(in the rows, 100 means zero)
Known rows, with every way that one mark hangs from another:
T{B{Z}}: 102 136 72 92 85 106 90 103 129 80 100 121 90 100 108 123
F{Z{N S T{B}}}: 113 121 86 74 43 96 80 67 94 101 99 111 81 103 83 120
F{N S{Z}}: 142 100 56 95 86 73 133 91 126 96 89 118 92 101 87 112
B{F Z{N S T}}: 117 114 77 55 79 128 65 96 101 91 37 129 90 84 79 136
Z{N T{B{F{S}}}}: 112 115 84 68 66 102 93 112 100 91 92 116 82 93 61 130
T{B{F}}: 110 127 70 99 79 96 80 112 120 76 97 117 89 94 103 130
B{F T Z{N S}}: 112 98 84 72 93 121 61 92 106 67 24 134 96 70 77 133
F{S}: 135 112 68 102 87 69 124 95 137 72 96 117 89 106 93 117
F{N}: 131 122 67 88 83 78 92 108 115 89 85 103 87 113 94 112
S{Z{N T}}: 105 116 66 70 102 110 75 108 105 91 74 133 82 118 82 124
B{F}: 124 115 64 93 92 91 83 117 117 66 65 119 92 101 101 128
S{Z{N T{B{F}}}}: 101 116 67 72 92 118 74 110 101 94 82 134 84 103 81 131
T{B{F Z}}: 107 126 69 91 81 111 89 112 123 75 81 123 95 86 104 130
Z{T{B{F{N S}}}}: 124 118 79 81 68 97 100 99 108 101 101 112 86 91 83 127
S{Z{T}}: 111 120 63 83 109 108 75 97 117 92 83 135 86 120 102 125
Z{S T}: 121 135 81 76 86 103 47 67 115 107 90 121 78 111 102 129
T{B{F{S} N Z}}: 115 109 67 86 76 118 126 107 129 83 75 125 105 74 95 132
F{N Z{S T}}: 137 113 77 76 46 85 91 61 94 114 87 100 86 105 94 112

Rows:
131 104 70 101 47 77 131 94 112 86 102 105 94 81 90 119 -> T{B{F{N S Z}}}
112 115 84 87 106 112 63 71 126 74 56 133 94 88 103 124 -> B{T Z{S}}
123 81 78 86 76 111 89 79 104 73 39 124 108 75 96 131 -> B{F{Z{S}} N T}
104 133 71 82 81 125 80 85 130 98 88 124 96 90 111 130 -> T{B{N Z{S}}}
143 69 80 99 62 72 138 88 104 67 59 111 104 72 76 115 -> B{F{N S Z} T}
130 86 80 102 97 83 105 100 122 56 61 126 98 78 82 127 -> B{F{S} T}
111 128 81 57 84 121 65 85 109 97 60 125 83 102 82 127 -> B{Z{N S T}}
134 115 65 76 78 110 80 91 113 93 42 119 97 80 100 128 -> B{F{N} Z{S}}
122 109 62 70 88 135 84 94 121 88 29 131 107 79 106 138 -> B{F N Z{S}}
132 107 75 77 52 81 115 88 93 100 87 98 90 112 88 108 -> F{N Z{T}}
106 138 89 65 66 111 42 77 101 112 103 117 72 102 77 131 -> Z{N S T{B}}
126 110 63 99 73 89 110 102 121 91 99 118 92 83 92 126 -> T{B{F{N S{Z}}}}
137 98 64 90 58 79 113 105 99 77 63 104 98 96 93 117 -> B{F{N Z}}
111 138 82 73 75 122 52 67 115 119 103 121 83 99 102 135 -> Z{S T{B{N}}}
120 113 83 71 52 92 82 69 94 95 81 111 82 110 82 118 -> F{Z{N S T}}
122 106 65 89 91 101 123 87 130 99 100 132 92 99 91 126 -> F{S{Z{T{B{N}}}}}
115 126 79 77 73 105 79 107 103 101 97 112 86 97 88 129 -> Z{T{B{F{N}}}}
139 98 71 68 75 104 131 105 111 93 51 118 100 78 77 125 -> B{F{N S} Z{T}}
107 92 82 74 99 117 84 120 105 52 25 132 100 77 72 128 -> B{F T Z{N}}
112 144 84 81 74 109 45 64 116 114 113 119 76 103 103 131 -> Z{S T{B}}
116 113 69 91 57 109 91 87 113 90 87 116 99 84 106 131 -> T{B{F{Z{S}} N}}
136 98 77 91 56 70 148 75 116 84 98 111 92 106 87 113 -> F{S Z{T}}
109 105 81 76 105 132 73 76 125 83 41 134 104 82 100 129 -> B{N T Z{S}}
